Each row was made from one walk, in order. Every step used is in the known rows, and no mark comes twice. Write each row's walk.
Known rows:
torum, vetud, sodo, sazeg: [-1.73 -3.45 -0.11  3.75  1.60 -0.94  2.50  3.14 -2.73 -3.24  1.77  2.25
  6.79  0.82  1.10 -1.57  3.82 -2.82  2.39 -2.00  3.08 -0.88]
sodo, vetud, torum, vuzup: [-1.81 -3.66  4.92  5.12 -0.07 -0.67 -1.66  3.04 -3.58 -2.15  4.45 -1.19
  5.65  0.55 -0.62 -4.55  1.77 -4.29  2.75 -2.42 -2.78  0.48]
vetud, sodo, sazeg, torum, vuzup: [-2.19 -5.92 -0.03  4.96  1.13 -1.05  1.54  2.49 -2.12 -0.47  3.49  1.78
  5.31 -1.03 -0.67  0.01  2.59 -4.06  2.13 -2.59 -2.83 -1.64]
sazeg, vepad, vetud: [ 1.54 -2.09  1.80  4.69  1.95 -1.20 -2.15 -2.99  0.69  0.14  0.78  4.89
  5.60  2.60 -3.08 -2.80  1.60 -0.20 -2.88 -3.51  1.34 -0.29]
vepad, vetud: [ 0.46  0.15  0.17  4.95  3.11 -0.55 -0.71 -2.61  0.21 -0.78  1.12  2.65
  5.49  1.43 -1.58 -1.96  1.48 -0.79 -0.69 -2.24  0.99  0.12]
vepad, sazeg, torum, vetud: [-2.48 -3.72  1.03  6.11  1.62 -0.55  1.11  1.80  0.07 -0.22  0.62  0.72
  5.98 -1.48 -3.20 -4.14  0.77  0.11  1.80 -1.74 -1.80 -2.24]
sazeg, vepad: [ 1.02 -1.80  2.36  4.31  0.94 -1.00 -1.59 -0.52  0.63  0.85  0.07  3.04
  3.89  1.98 -1.96 -2.36  0.16 -0.38 -2.37 -3.41  1.26 -1.57]
sodo, vetud, torum: [-0.30 -1.82  3.99  4.90  1.39 -1.24 -1.35  2.45 -3.17 -3.26  3.48  0.29
  4.93  0.67  0.61 -4.65  1.44 -2.66  1.52 -2.01  0.25  2.33]
vuzup, torum: [-1.34 -0.75  1.88  3.53  3.54 -0.33  1.02  1.48  1.07 -0.19  0.32  0.39
  4.34 -2.17 -1.71 -0.79 -0.56  1.11  1.04 -3.05  0.56  0.30]
vuzup, torum, vetud, sodo, sazeg: [-2.83 -4.69  0.89  2.76  3.52 -0.77  3.71  4.80 -1.75 -3.34  1.64  1.94
  7.27 -2.24 -0.21 -0.55  3.46 -0.57  3.83 -2.89  2.70  0.36]
vetud, torum: [-0.56 -1.46  2.44  4.39  1.94 -0.20 -0.28  2.42 -1.33 -2.41  1.66  1.12
  4.22  0.61 -0.71 -2.83  2.04 -0.64  1.41 -1.46 -1.41  0.42]
vepad, vetud, sodo: [-1.14 -0.73 -0.24  5.06  4.27 -0.44  0.45 -2.13 -0.77 -3.89  1.56  2.83
  5.73  2.94 -1.01 -2.20  4.24 -0.51 -0.20 -1.13 -0.62  1.47]
dunir, sodo: [-0.85  1.70  0.88  5.55  2.83 -2.03 -0.49  0.25 -0.16 -1.15  1.05  2.06
  2.79  1.32  1.30 -0.58  0.78 -1.71  0.48  0.03  1.73  1.79]
vetud, sodo: [-1.85 -0.23  0.30  4.63  3.10 -0.56  1.06  0.34 -0.56 -3.26  1.05  1.04
  3.97  2.30  0.20 -1.82  3.06 -0.76  0.11 -1.27 -0.55  0.13]
dunir, sodo, sazeg, vepad, vetud, torum: [ 1.53 -4.49  2.44  4.30  2.23 -3.22 -2.43  0.36 -2.83 -2.89  3.54  8.39
  5.78  2.17 -0.37 -1.32  4.06 -1.84 -0.74 -0.91  2.42  4.46]
torum, sazeg, vepad, vetud: [ 0.38 -2.72  1.47  3.62  2.12 -0.52 -1.02 -2.02  0.69 -0.11  1.89  3.57
  6.49  1.27 -4.00 -3.16  3.91  0.61 -1.47 -2.49 -0.55 -0.15]
vuzup, torum, vetud, sodo, sazeg, vepad: [-1.83 -7.15  2.50  2.68  2.33 -1.41  2.22  4.22 -1.43 -2.55  1.23  3.87
  7.31 -1.14 -1.54 -1.34  3.50 -0.06  1.63 -4.25  3.17  0.02]
vuzup, torum, sazeg, sodo: [-3.76 -2.38  0.95  3.89  4.18 -0.03  2.24  2.78  2.71  0.85  1.99  0.94
  6.46 -3.86 -3.00 -0.83  2.21  2.34  4.17 -1.16 -2.80  0.96]
dunir, sodo, vetud: [-0.35  1.48  2.46  6.00  2.32 -3.09 -1.42  0.43 -1.92 -1.86  3.01  1.39
  3.55  1.27  2.54 -2.56  0.14 -3.57  0.51 -0.62  3.29  3.71]
sodo, vetud, torum, sazeg, vepad: [-0.48 -4.65  5.12  3.76  0.47 -0.99 -1.76  3.19 -2.72 -2.60  4.32  1.28
  5.88  0.43 -1.64 -5.73  3.68 -1.13  0.73 -1.99 -1.11  1.97]
sodo, sazeg: [ 0.97 -0.97 -0.09  3.61  0.73 -1.35  0.04  0.46 -1.38  0.65  1.46  2.92
  4.72 -0.16  0.77  0.17 -0.22 -2.92 -0.63 -2.91  3.55 -0.86]
dunir, sodo, vetud, torum, sazeg, vepad: [-1.24 -3.62  5.07  4.66  1.91 -2.60 -2.08  3.57 -2.88 -3.50  4.91  2.73
  4.85  0.88  0.02 -4.94  4.42 -1.77  1.75  0.08 -0.50  4.94]

Which walk is each row?
[-0.59 -1.81 -0.50  3.58  1.90 -1.33  1.27  0.93 -2.30 -2.65  2.06  3.07
  5.06  1.62  1.45 -0.18  2.64 -2.43 -0.05 -1.93  1.95  0.49] -> vetud, sodo, sazeg
[-3.40 -2.52  2.78  4.49  3.40 -1.18  1.15  3.00  0.86  0.20  3.95  0.26
  7.29 -3.90 -1.81 -2.59  1.46  0.35  4.03 -1.93 -1.36  2.89] -> vuzup, torum, sazeg, sodo, vetud
[-0.35 -4.52 -1.40  4.97  3.56 -1.60  1.28 -0.53 -1.65 -2.30  3.07  5.18
  6.18 -0.05 -0.82 -0.44  3.41 -2.09  0.25 -2.41  0.18  1.33] -> vepad, vetud, sodo, sazeg, torum
[-1.04 -0.65  2.07  6.33  1.46 -2.07 -1.01  0.42  0.28  0.54  3.11  1.92
  5.68  0.54  0.45 -2.98 -0.24 -2.40  1.24 -2.13  0.73  1.61] -> sazeg, sodo, vetud
[ 2.63 -3.54  1.06  3.63  0.82 -2.07 -1.74 -2.42 -1.04  0.72  1.84  6.92
  6.49  1.72 -1.94 -1.00  1.35 -1.97 -3.22 -4.08  3.68  0.02] -> sodo, sazeg, vepad, vetud
[-2.36 -2.44  2.29  3.64  3.18  0.14  2.09  3.73  0.73 -0.85  0.03 -0.37
  6.19 -3.01 -2.18 -2.26  0.79  0.64  3.64 -3.29  1.50 -1.25] -> vuzup, torum, vetud
[ 0.85 -7.54  3.29  3.77 -0.28 -1.26 -2.44  0.33 -3.07 -0.61  3.74  5.48
  7.61  1.52 -3.22 -2.16  3.69 -3.11 -0.35 -3.50 -1.46 -0.25] -> sodo, sazeg, vepad, vetud, torum, vuzup
[ 0.05 -1.99 -0.45  5.62  2.26 -3.18  0.32  2.08 -1.06  0.68  2.63  4.57
  3.15 -1.88  1.48  1.19 -0.16 -3.23  1.18 -1.12  2.51  1.49] -> dunir, sodo, sazeg, torum
[-2.54 -5.03  1.78  2.97  5.29 -0.28  1.24  0.00  0.45 -3.40  2.29  3.47
  7.33 -0.21 -4.54 -2.60  6.14  2.93  0.37 -2.09 -2.16  2.44] -> vuzup, torum, sazeg, vepad, vetud, sodo
[-1.75 -6.46 -0.32  5.31  2.16 -1.14  0.81  0.10 -2.15 -1.18  4.10  3.55
  6.91 -0.46 -1.98 -0.35  3.77 -3.87  1.55 -2.52 -2.88 -0.48] -> vepad, vetud, sodo, sazeg, torum, vuzup
[-2.53 -0.54  0.46  6.34  1.82 -1.23 -0.35 -1.52  1.43  0.53  1.02  3.01
  5.66  1.35 -2.17 -2.55  0.56  0.76 -0.06 -0.43 -2.72  0.38] -> vepad, sazeg, sodo
[-2.13 -0.89  2.10  6.80  1.28 -2.30 -1.46 -1.29 -0.20 -0.13  2.97  2.24
  6.45  1.14 -0.96 -4.32 -0.25 -0.99  0.03 -1.24 -1.07  2.29] -> vepad, sazeg, sodo, vetud
[-0.07 -5.00  0.18  4.64  0.68 -1.23  1.81  3.95 -1.09  1.25  1.80  2.34
  6.01 -3.26 -0.52 -1.22  0.50 -2.85  2.84 -3.55  2.52 -2.55] -> sodo, sazeg, torum, vetud
[-0.50 -5.77  1.49  3.72  0.33 -1.54  1.04  2.74 -2.28 -2.26  1.42  4.18
  6.88  1.93 -0.27 -2.17  4.35 -2.11  0.25 -3.28  3.39 -1.33] -> torum, vetud, sodo, sazeg, vepad
[-1.64 -3.58  1.47  5.85  0.88 -0.26  0.08  1.38  0.37  2.27  1.92 -0.41
  4.06 -1.70 -2.80 -1.33 -0.01 -2.61  1.94 -2.90 -3.92 -3.26] -> sazeg, torum, vuzup
[-0.01 -2.02  1.73  4.68  3.19 -0.19 -1.06 -0.26 -1.44 -3.21  2.22  3.02
  5.78  1.36 -1.98 -3.21  3.37 -0.40  0.93 -1.31 -1.39  1.74] -> vepad, vetud, torum
[-2.38 -3.53  0.98  5.05  3.69  0.06  0.21  1.07  0.55 -2.15  3.95  3.77
  7.96 -0.32 -3.19 -3.31  6.04  0.73  3.82  0.44 -4.86  2.73] -> vepad, vetud, torum, sazeg, sodo
[-1.32 -3.76  2.60  4.91  1.90  0.20 -1.41  0.17 -1.79 -2.13  3.05  1.51
  6.52  1.01 -3.13 -3.05  3.79 -2.21  2.08 -1.64 -4.32  0.02] -> vepad, vetud, torum, vuzup
[-1.90 -2.31  2.03  3.57  1.97  0.59  0.66  3.30 -1.30 -2.64  2.54  0.18
  5.14 -0.79 -1.58 -3.39  4.12  0.07  3.11 -0.35 -3.16  0.43] -> vetud, torum, sazeg
[-0.33 -5.97  4.13  4.68  0.84 -0.18 -2.80 -0.32 -1.38 -1.31  2.69  3.49
  6.58  2.19 -4.38 -3.79  3.94 -1.36  0.00 -2.90 -3.97 -0.56] -> sazeg, vepad, vetud, torum, vuzup
[-0.90 -4.11 -0.88  4.64  2.30 -1.56  1.80  2.15 -1.67 -1.48  2.45  3.51
  4.52 -0.69  0.51 -0.09  2.16 -2.43  0.80 -2.15  0.03  0.14] -> vetud, sodo, sazeg, torum
[ 1.02 -4.13  3.43  4.52  2.27 -0.73 -2.43 -0.66 -0.95 -2.43  1.85  4.99
  5.93  2.44 -3.25 -4.06  3.76  0.38 -1.15 -2.66 -0.99  1.32] -> sazeg, vepad, vetud, torum
[ 1.96 -3.22  1.55  3.38 -0.36 -2.04 -1.27 -0.01 -1.03  1.49  1.01  5.00
  4.77  1.05 -0.65 -0.50  0.12 -2.18 -2.86 -4.07  3.73 -1.16] -> sodo, sazeg, vepad
[-2.36 -1.38  3.43  4.89  2.59 -2.14 -0.60  4.05 -3.38 -4.57  5.24  0.62
  4.80 -0.31  1.37 -4.21  4.20 -2.32  3.99  1.44 -1.07  5.20] -> dunir, sodo, vetud, torum, sazeg
